What can hang from each mark
j_3: j_758 j_949
j_949: j_3 j_631 j_948
j_758: j_3 j_631
j_621: j_207
j_948: j_207
j_631: j_207 j_758 j_949

Each row was made from one small tree. The marks that hang from a mark follow it in brackets, in the order of their numbers. Every link used is in the known rows. Write each row's tree.
In the rows, 128 means zero.
Known rows
j_3[j_758 j_949]: [145 124 115 166 132 135 138 167 160 153 174 131 126 147 132 135 191 124
  97]
j_3[j_949]: [142 141 117 118 123 131 130 159 169 117 156 133 122 123 154 135 184 105
 111]
j_948[j_207]: [126 125 103 152 111 114 134 143 149  78 133 188 133 141 139 123 135 122
 142]
j_949[j_3[j_758[j_631]] j_948]: [112 137 163 170 140 114 129 146 130 156 139 151 142 147 116 100 164 133
 127]
j_949[j_631[j_758[j_3]] j_948]: [135 124 148  90 137 135 127 123 152 169  91 120 122 150 114 117 126 103
 146]
j_949[j_3[j_758] j_631]: [141 160 146 227 124 113 137 147 128  64 145 142 121 171 118 116 171 123
 109]
j_631[j_207 j_758 j_949[j_3]]: [116 145 124 188 160 141 129 133 152  71 110 117 133 121 132 126 154 116
  89]
j_3[j_758 j_949[j_631 j_948[j_207]]]: [121 113 125 133 121 127 154 147 173  99 162 143 119 175 108  99 135 127
 146]
j_949[j_3[j_758] j_631 j_948]: [131 156 167 201 128 119 143 142 138  95 150 137 113 174 115 107 162 121
 127]
j_758[j_3 j_631[j_207 j_949]]: [117 134 149 147 153 117 131 149 166 191 112  94 158 134 133 130 113 123
 136]
j_3[j_758 j_949[j_631[j_207] j_948]]: [123 121 130 150 133 126 151 151 182  93 179  97 110 189 118 115 137 114
 134]
j_3[j_758]: [139 120 118 195 126 132 136 150 139 154 164 161 129 150 129 137 168 131
 107]
j_631[j_207]: [130 134 102 164 123 114 131 147 159  75 151 147 123 156 150 138 137 109
 130]
j_3[j_949[j_631[j_758]]]: [128 116 113  91 130 145 121 132 165  82 128 120 125 127 126 115 165 100
 101]
j_758[j_3[j_949[j_948[j_207]]] j_631]: [114 126 146  62 139 109 136 154 179 195 101 130 150 139 123  96 124 118
 178]
j_949[j_631 j_948]: [127 133 157 123 108 123 135 131 155  97 157 138 110 145 137 118 134 105
 143]
j_621[j_207]: [127 167 102 181 107 123 130 154 145 100 153 145 109 144 126 135 153 114
 124]
j_631[j_949[j_3[j_758] j_948[j_207]]]: [120 147 159 225 142 131 158 151 148 136 144 150 130 145 114 107 150 145
 119]
j_631[j_207 j_758 j_949]: [115 108 109 153 151 147 129 131 161 107 132 119 134 119 133 137 134 120
  93]

Write each row's tree
[111 105 151 177 143 138 132 144 143 202 164 131 157 120 120 125 154 147
  95]	j_3[j_758[j_631[j_949]]]
[123 152 146 211 133 109 149 143 149  54 150 125 109 200 116 107 137 119
 139]	j_949[j_3[j_758] j_631[j_207] j_948]
[113 139 131 138 141 120 127 118 151  26 104 127 114 162 120  98 128 100
 136]	j_949[j_3 j_631[j_207 j_758] j_948]
[112 121 137 126 104 115 143 130 160  62 139 169 118 160 124 101 107 116
 167]	j_949[j_631 j_948[j_207]]
[130 170 170 154 116 116 136 132 145  60 134 135 110 153 142 107 157 102
 139]	j_949[j_3 j_631 j_948]
[131 175 183 182 137 134 143 143 153 138 145 119 118 112 150 124 173 116
 105]	j_631[j_949[j_3 j_948]]
[124 118 127 102 145 124 128 123 167 129  94 104 122 169 115 117 101 100
 157]	j_949[j_631[j_207 j_758[j_3]] j_948]
[105 155 154 185 144 113 128 142 151  80 129 115 150 121 140 113 142 122
 114]	j_758[j_631[j_207 j_949[j_3]]]
[134 141 137  85 142 115 120 161 167 199 111 110 152 126 138 123 160 108
 138]	j_758[j_3[j_949] j_631]
[110 133 171 121 155 119 137 144 175 217 120  88 146 133 132 120 103 119
 153]	j_758[j_3 j_631[j_207 j_949[j_948]]]
[139 165 157 252 143 134 145 155 136 144 156 129 132 136 129 133 187 137
  80]	j_631[j_949[j_3[j_758]]]
[118 146 147 198 119 110 151 139 140  53 133 166 121 188 102  89 131 132
 151]	j_949[j_3[j_758] j_631 j_948[j_207]]
[ 95  98 156 164 152 131 144 140 165 184 169 110 145 145 113 114 120 142
 122]	j_3[j_758[j_631[j_207 j_949[j_948]]]]
[139 121 138 137 134 140 145 162 168 182 179 127 116 149 131 124 181 119
 114]	j_3[j_758 j_949[j_948]]
[131 125 109 130 142 122 123 129 157 102  88 113 131 173 116 125 107 103
 141]	j_949[j_631[j_207 j_758[j_3]]]
[138 155 156 201 135 124 142 153 136 144 151 151 116 159 127 120 178 123
 117]	j_949[j_3[j_758] j_948]
[129 149 140 175 152 148 121 130 138 112 110 128 136 100 136 124 181 120
  77]	j_631[j_758 j_949[j_3]]
[124 160 138 161 122 112 142 143 146  64 120 177 121 150 136 103 145 117
 153]	j_949[j_3 j_948[j_207]]
[122 132 147 157 137 134 148 143 176 131 164 113 116 135 147 134 127 116
 122]	j_631[j_207 j_949[j_948]]
[122 113 140 115 154 146 141 129 167 215  86 132 141 118 114 117 113 126
 137]	j_631[j_758[j_3] j_949[j_948[j_207]]]
[152 157 162  96 129 120 141 153 180 172 129  87 114 154 136 120 150  96
 151]	j_758[j_3[j_949[j_631 j_948]]]
[137 153 145 104 136 110 147 157 193 129 127  73 111 178 133 121 120  94
 165]	j_758[j_3[j_949[j_631[j_207] j_948]]]
[106 100 115  64 129 141 134 125 176  70 118 143 123 143 113  90 127 108
 142]	j_3[j_949[j_631[j_758] j_948[j_207]]]
[ 99  94 126 107 138 124 141 151 166 163 152 160 150 150 106  93 138 138
 148]	j_3[j_758[j_631] j_949[j_948[j_207]]]
[121 132 124 127 142  98 123 150 157 154 104 123 152 156 134 127 114 114
 160]	j_758[j_3 j_631[j_207]]
[123 110 132  59 131 150 125 126 172 106 132 115 115 129 125 105 156  97
 118]	j_3[j_949[j_631[j_758] j_948]]
